In the rows, zero is written as 128.
Known rows, with every way that one mark hangs from another:
q428[q526[q230[q541[q378]]]]: [127 125  90 123 147 116 115 121 145  93 114 150 114 125 172 146 174 104
 117 134 168 109 146  91 156 159 103 156 145 140 159 174 134 134 117  94
 131]
q378[q223[q663] q944]: [129 109 110 141 141 139 101 119 120 131 117 101 103 149 178 131 139 120
 121 110 161  79  86  82  77 160 112 142 139 146 124 135 105 124 142 105
  97]
q223[q663[q541[q230] q944[q378]]]: [148  94 115  90 167 142 115 145  88 147 121 100 111 116 167 172 121 169
 130 142 190 100 135  11  83 182 115 175 129 133 126 126 108 120 152  87
  95]
q378[q944[q549 q663]]: [137 168  82 164 141 159 106 133 142 142 120 106  89 162 175 206 160 124
 134 125 156  98 111  69 117 161 119 171 115 121 139 149 141  95 128 116
 104]
q428[q526[q230]]: [138 118 117 135 152 142 134 132 157 117 114 148 114 136 161 145 174 107
 133 140 153 101 141  83 128 151  96 157 113 135 149 165 138 115 138 140
 118]
q663[q944[q549]]: [148 144 103 123 138 157 107 132 137 147 124 109 101 134 178 177 142 163
 130 136 144  91 127  59 120 145 117 142 104 131 141 147 132  81 134 113
 117]
q526[q230 q428]: [158 117 138 144 169 150 128 132 131 128 113 108 102 115 150 125 133 112
 119 141 143 109 153  72 113 147  76 129 108 127 166 147 125  97 139 117
 108]
q549[q944]: [155 124  93 131 152 138 133 147 135 144 130 106 120 126 170 126 165 114
 132 130 128  80 129  78 111 154  92 144 137 117 121 139 118 102 142 132
  95]
q908[q549[q944]]: [171 123  95 126 166 126 157 137 145 138 131 107 113 116 161 128 158 116
 133 126 127 101 131  83 123 162 103 126 138 121 115 156 108 100 122 114
  91]
q908[q549[q944[q378]]]: [165 118  91 122 172 120 144 137 136 139 134  99 106 125 166 163 157 117
 134 140 152 116 130  83 124 164 103 158 154 114 118 142 103 109 106 112
  74]
q223[q663[q541 q944[q378]]]: [158  97 116 102 157 136  99 146 100 136 119 100 109 124 172 173 126 176
 134 144 188 106 115  27  89 172 111 181 135 136 123 126 108 118 151 111
  88]
q944[q549]: [149 144  97 138 143 150 106 128 133 117 123 113 106 141 161 176 150 125
 127 122 131  84 132  90 117 147 111 135 116 113 125 153 138  87 132 125
 113]
q428[q526[q230[q541[q378 q644]]]]: [126 130  99 118 137 121 122 134 148  94 125 155 120 112 167 134 171 112
 113 136 163 113 153  92 168 150  99 153 134 141 148 178 128 140 111  55
 126]
q223[q663]: [149 116 103 123 149 124 124 143 125 117 124 117 117 126 156 140 138 120
 126 109 134  84 114  84  83 169  93 135 129 113  98 164 112 105 143 116
 102]
q428[q526[q230[q541[q663[q944]]]]]: [136 120 110  97 152 126 135 149 147 135 130 139 117 132 172 152 159 158
 130 129 163 119 131  60 136 173 101 165 124 149 169 166 125 121 131  67
 124]
q908[q549[q944[q663]]]: [173 140  83 141 167 131 157 163 138 153 133 107 110 138 163 162 173 116
 142 135 129 107 126  73 133 179  97 149 127 113 108 159 109  97 122 118
  87]
q944[q378[q223[q663[q541]]]]: [155  86 112 120 156 134  76 141  80 116 117 100 115 151 168 163 142 144
 121 147 183  92 108  62  85 176 110 179 151 140 108 115 103 133 154 122
  89]
q541[q230]: [136 124 102 122 159 147 121 136 108 128 127 114 109 125 166 133 146 100
 129 116 142  84 150  78 104 160  98 138 114 117 111 147 128 107 139 109
 111]
q944[q549 q663[q223 q541]]: [177 157  91 143 140 167  97 142 110 127 106 105 107 168 160 213 177 169
 160 153 154  87 128  52 123 179 119 171 128 122 126 114 129 103 153 130
 114]
q428[q526]: [126 127 105 140 136 136 121 141 154 110 119 145 101 141 179 144 181 108
 147 133 142  95 133  88 120 150  96 150 124 135 114 152 143 110 138 144
 124]
q663[q541]: [163 124 107 126 151 151 101 132 106 107 119 111 115 131 168 135 154 132
 138 132 153  87 131  68 107 152  96 159 126 134 113 128 133 112 158 129
 112]
q908[q549[q944[q378[q541] q663]]]: [151 128  83 140 175 111 126 153 117 150 139 118  88 153 172 189 179 121
 143 135 166 118 109  66 141 172 109 174 152 121 123 142 100 131 114 124
  58]
q644[q526[q230[q541[q378]] q428]]: [152 130 114 138 174 129 111 121 121 105 111 112 111  85 160 130 148 104
 118 139 172 130 161  80 161 156  84 131 131 129 180 156 120 128 117  76
 159]
q549[q908]: [147 135 111 128 148 149 131 130 127 134 110 131  99 115 161 138 159 116
 134 124 151  89 121  98 117 156  93 145 106 111 115 134 127 118 140 128
 120]
q230[q526 q541]: [129 143  89 100 131 134  89 120 130 109 109 114 101 134 176 141 142 105
 135  98 149  95 128  99 112 174  99 136 163 128 115 168 136 142 108  83
 147]
q378[q541[q230 q644] q944]: [107 128 110 131 149 146 107 114 115 128 141 126  86 128 173 114 149 116
 125  97 158  84 125  72 111 139 118 137 116 139 132 137 119 142 128  53
  95]
q526[q428]: [148 128 123 145 155 144 114 139 127 119 119 108  94 122 170 126 140 115
 134 136 131 101 140  78 105 143  76 124 117 123 133 133 131  93 138 119
 110]
q378[q223 q541[q644] q944]: [109 120 116 149 135 150  72 115 110 124 135 127  84 153 187 108 160 126
 121 115 162  79  91  91 115 123 121 143 128 162 132 115 115 151 137  87
  89]
q908[q549[q944[q378 q663[q223]]]]: [174 137  80 130 165 129 139 160 131 152 124  97 102 150 169 203 186 137
 167 157 163 123 124  69 130 187 110 172 162 110 118 122  92 115 107 121
  69]
q663[q223 q541 q944[q378]]: [156 118 115 101 145 161  84 134 101 130 110  96 104 140 188 175 157 192
 165 160 195 105 120  37 110 159 118 185 149 146 137  84 111 123 146 123
  93]
q944[q378 q549[q908] q663[q223]]: [152 160  91 142 142 162 116 144 123 152 101 116  88 161 158 252 183 150
 157 158 178 108 117  81 136 183 118 185 124  97 134 109 116 121 120 133
 104]
q428[q526[q230[q541[q644]]]]: [131 132 114 106 145 134 127 147 164 111 121 156 105 125 159 136 155 121
 129 135 147 116 151  87 149 151  89 150 122 134 146 180 133 141 121  75
 123]
q378[q223 q944]: [123 122 105 144 141 157  87 115 117 128 122 101  97 156 194 125 155 113
 125 119 165  82  99  90  99 139 113 154 128 152 134 116 128 119 138 127
 103]
q526[q230[q541]]: [150 132 105 100 160 137 113 127 131 115 116 122 112 125 160 137 132 114
 124 121 151 106 138  87 124 163  89 149 133 117 153 170 127 126 126 109
 112]
q428[q526[q230[q541[q644 q663]]]]: [133 123 110 108 147 119 139 156 145 111 143 149 126 125 150 144 167 130
 123 121 148 116 145  95 143 168  89 155 124 132 140 175 119 129 121  33
 118]
q223[q378[q944[q549 q663]]]: [128 171  75 176 143 138 123 119 151 136 107 114  98 158 173 190 166 120
 129 121 163  91 113  62  97 149 128 170 121 121 132 161 128  86 134  96
 106]
q549[q944[q663[q223]]]: [167 139  82 140 146 147 132 164 128 158 120 104 116 151 171 171 192 133
 159 146 136  86 123  66 119 176 101 162 144 116 119 117 110 108 144 139
  94]
q644[q526 q541[q230 q378 q663]]: [134 125  88 149 179 137 147 148  84 122 154 108 149  56 164 146 184 107
 129 100 182 100 160 104 145 183 110 155 109 133 108 135 118 106 127  46
 146]
q428[q526[q230[q541]]]: [130 129 108 108 152 131 121 131 163 111 109 150 105 138 168 147 157 112
 135 133 152 113 144  81 138 160  94 153 137 133 154 175 140 135 128 119
 129]
q944[q378 q663]: [137 141  85 137 151 140  96 166 111 131 130 115 103 158 178 198 162 113
 143 139 171 112 123  82 119 169  94 198 128 108 112 132 125 108 126 142
  82]

Rows:
[144 111 101 130 150 134  82 135 109 130 123  99 105 158 162 205 139 133
 112 140 160  89 113  84  93 170 122 156 140 123 119 140 107 108 129 113
  92]
q944[q378[q223[q663]] q549]
[164 148  95 142 155 161 107 145 106 149 106 113  94 153 153 241 166 151
 135 160 188 108 127  56 139 178 114 207 112 110 126 115 132 123 143 129
 111]
q944[q378 q549[q908] q663[q541]]
[135 126 111 143 155 126 106 150 104 109 164 132 114 111 156 131 184 135
 137 103 157  96 114 105 138 154 101 140 109 125 108 139 110 128 137  54
 122]
q378[q541[q644[q526] q663]]
[117 164  67 138 129 130  96 140 122 111 132 119  98 130 184 156 162 116
 120 113 171 112 115  86 149 154 110 173 139 134 126 144 122 136 105  37
 104]
q230[q541[q378[q944[q663]] q644]]
[124 138  92 160 138 161  86 139 115 147 120 105  94 174 195 159 166 111
 133 129 170  88  97  77 107 156 111 180 121 150 128 115 126 119 137 131
  98]
q378[q223 q944[q663]]
[106 135  98 160 146 114 104  87 135 107 116 131  87 143 182 112 164 108
 129 100 170  81  93  76  80 127 123 143 149 139 133 150 116 127 143  99
  90]
q223[q378[q541 q944]]
[146 101  99 128 158 144 120 141 108 169 116 105 108 137 176 155 172 120
 119 159 170  91 117  90 126 157 104 176 136 130 130  94 102 137 133 136
  97]
q549[q908 q944[q378[q223]]]
[138 131  96  91 145 126 112 150 112 130 142 110 113 127 180 145 140 159
 131 107 151 107 115  71 117 169 101 153 130 135 129 143 116 109 131  57
 110]
q230[q541[q663[q944]]]
[129 114  82 122 137 115  90 144  76  94 154 112 129 125 173 122 160 131
  95 112 160  88 118 116 143 160 107 148 142 149 107 130  98 125 116   8
 111]
q230[q541[q378[q223] q644 q663]]
[138 113 101 128 162 125 123 129 117 156 120 128  92 134 171 157 179 123
 134 138 170  91 105  84 132 153 102 168 149 116 137 112 107 151 133 131
  86]
q549[q908 q944[q378[q541]]]
[136 124 105 146 141 145  96 112 129 136 119  96  99 155 171 173 137 132
 109 116 154  80  94  74  83 160 128 135 131 140 136 145 115 111 135  96
 107]
q378[q223[q663] q944[q549]]
[160 122 117 143 186 147 152 150 125 136 142 112 148  67 151 149 169 120
 138 108 173 113 150 108 140 180  90 165  98 126 140 153 115 106 140  89
 136]
q644[q526[q230] q541[q663]]
[131 123  90 145 147 146  75 164  93 139 126 110 102 176 189 189 165 111
 133 157 178 102 111  86 117 164 101 203 129 132 114 113 118 115 133 151
  84]
q944[q378[q223] q663]
[132 134  89 149 174 150 133 133 101 124 132 112 131  56 174 141 172  97
 139 112 180  97 168  95 152 168 111 148 108 134 114 144 129 118 129  89
 156]
q644[q526 q541[q230 q378]]
[124 116  98 134 137 126  66 108  98 103 101  98  97 133 186 122 149 105
 111 128 161  95 130  98 131 163 105 118 170 159 141 138 124 145 102  57
 153]
q230[q526[q428] q541[q378[q223]]]
[160 122 122 114 165 131 128 137 114 118 118 101 118 122 147 140 145 144
 136 125 146 118 145  78 118 180  84 124 147 125 174 132 103 119 125  51
 111]
q526[q230[q541[q663[q223]]] q428]
[148 130 127 113 171 137 114 131 134 120 108 113  98 118 156 130 117 111
 121 133 140 117 155  71 124 156  75 126 132 125 176 162 127 121 128  92
 120]
q526[q230[q541] q428]
[112 151  92 156 142 144  88 130 120 134 127 126  77 169 187 159 172 115
 147 109 168  92  87  73 115 153 114 172 129 135 135 135 130 135 139 126
  87]
q378[q541 q944[q663]]
[145 117  80 146 160 140  99 173 101 169 131  95 112 168 191 182 177 115
 132 162 166  94 117  74 124 168 100 198 144 133 119 105 112 115 134 147
  76]
q549[q944[q378[q223] q663]]
[177 123 129 129 171 164 119 138 120 121 122 116 129  93 142 128 156 142
 131 146 175 105 155  70 146 151  91 161  95 127 143 145 118 129 155  92
 141]
q663[q541[q644[q526[q230]]]]
[152 131  93 146 141 134 116 146  99  97 148 112 140  95 160 142 204 146
 142 121 169 101 127 113 149 165 111 144 124 123 103 116  91 108 120  33
 135]
q541[q378 q644[q526] q663[q223]]
[128 127  84 123 154 113 120 108 112 103 134 109 128 118 166 141 153 115
  96  91 183 109 114  94 130 171 112 163 153 139 170 153 110 127 108  29
 104]
q526[q230[q541[q378[q944] q663]]]
[140 125  95 135 146 148  70 127 108 124 123 102 102 167 179 199 152 126
 119 148 165  90 124  96 114 148 119 166 131 130 130 124 124 105 124 131
  95]
q944[q378[q223] q549]
[140 128 116 169 184 149 137 137 103 128 126 102 118  50 171 129 160 100
 136 127 169 110 182  82 151 162  96 125 103 138 131 131 131 114 129  76
 158]
q644[q526[q428] q541[q230 q378]]
[135 136 110 118 142 134  95 127 132 118 102 103  87 126 170 132 132 109
 130 118 141 109 140  83 112 170  86 115 163 131 139 155 141 140 108  73
 150]
q230[q526[q428] q541]
[138 148  84 124 143 133  95 139 117  90 136 124 118  88 173 130 162 115
 131 121 167 107 141 105 164 148  97 145 131 123 116 154 119 133 113  48
 151]
q230[q541[q378 q644[q526]]]
[148 109 127 131 157 158 111 125  96 128  98  90 100 115 158 128 139 120
 128 129 158  87 162  43 101 177 101 124 136 143 133 130 136 130 140  75
 151]
q663[q541[q230[q526[q428]]]]
[161 132 115 115 154 166 106 124 113 157 104 109  91 125 168 210 145 189
 131 159 195 107 121  40 136 157 124 182 108 132 152 108 127 120 143 115
 115]
q663[q541 q944[q378 q549[q908]]]
[152 134  74 141 161 137 120 174 120 160 134 106 110 149 176 190 176 114
 139 152 155 107 129  69 127 172  97 199 146 105 116 126 116 106 129 142
  74]
q549[q944[q378 q663]]
[144 148  88 133 147 148  93 160 108 128 118 112 100 167 176 207 178 130
 167 148 171 107 119  80 115 177 104 195 146 109 118 108 114 118 121 142
  82]
q944[q378 q663[q223]]
[109 104 108 125 147 142  77 109  81 132 111 118  95 157 179 122 163 104
 121 103 168  58 118  86 103 168 126 128 144 160 116 138 119 155 129  94
 133]
q378[q223 q541[q230[q526]]]
[149 131 106 138 154 140 126 163 115 116 157 114 131  99 152 137 171 134
 134 109 152 106 133 106 134 158  92 146 100 117  99 140 111 102 132  52
 131]
q541[q644[q526] q663]
[124 136  87 140 157 130  79 152 100 126 133 130  87 172 182 193 170 115
 146 130 176 103 107  78 123 161 105 195 138 119 118 130 124 133 127 144
  74]
q944[q378[q541] q663]
[130 127  88 140 164 140 134 134  98 120 132 113 126  79 174 136 159  97
 127 107 168  88 161  94 133 169 111 146 118 135 109 143 127 112 125  85
 118]
q644[q541[q230 q378]]
[129 112 107 144 158  88 114 111 122 107 118 138 105 132 159 120 154 119
 122 101 153  76  99  69  64 157 109 127 149 117 101 176  95 119 151  97
  91]
q223[q378[q541] q663]
[151 134  84 138 163 141 141 169 124 178 119 116 102 135 169 196 178 119
 139 153 167 106 123  74 136 175  95 199 129 103 123 117 113 126 128 138
  90]
q549[q908 q944[q378 q663]]
[132 115 103 118 156 123 149 132 104 145 122 108 129 118 171 131 166 165
 141 118 164  82 133  47  76 173 123 137 124 134 119 126  88  86 144  42
 104]
q541[q230 q663[q223[q378] q944]]
[149 130  92 137 139 133 138 129 105 143 133 116 114 105 159 183 169 171
 104 125 170  91 111  81 148 168 127 149  92 130 140 131 114  87 123  48
 124]
q541[q378 q663[q944[q549[q908]]]]
[156  88 120 116 148 137  84 151  87 118 128 105 116 133 161 151 139 155
 120 146 180  93 117  69  97 164 105 173 138 140  98 117  92 137 148  82
  83]
q944[q378[q223[q663[q541[q644]]]]]
[147 137 117 120 140 155 147 148 128 161 144 118 109 103 150 175 153 188
 116 126 150  96 120  78 141 161 116 142  74 122 128 136 110  95 130  26
 116]
q541[q644 q663[q944[q549[q908]]]]
[150 136 131 162 175 159 130 147 137 134 124 106 105  69 172 132 155 113
 158 130 153 120 163  89 137 150  76 131 104 131 128 134 137 111 139 118
 152]
q644[q526[q428] q541]
[146 145 100 132 147 148 114 125 128 136 112 120  91 133 157 212 151 128
 127 141 167 103 128  95 130 157 111 165 117 104 132 132 126 113 120 124
 105]
q944[q378 q549[q908]]
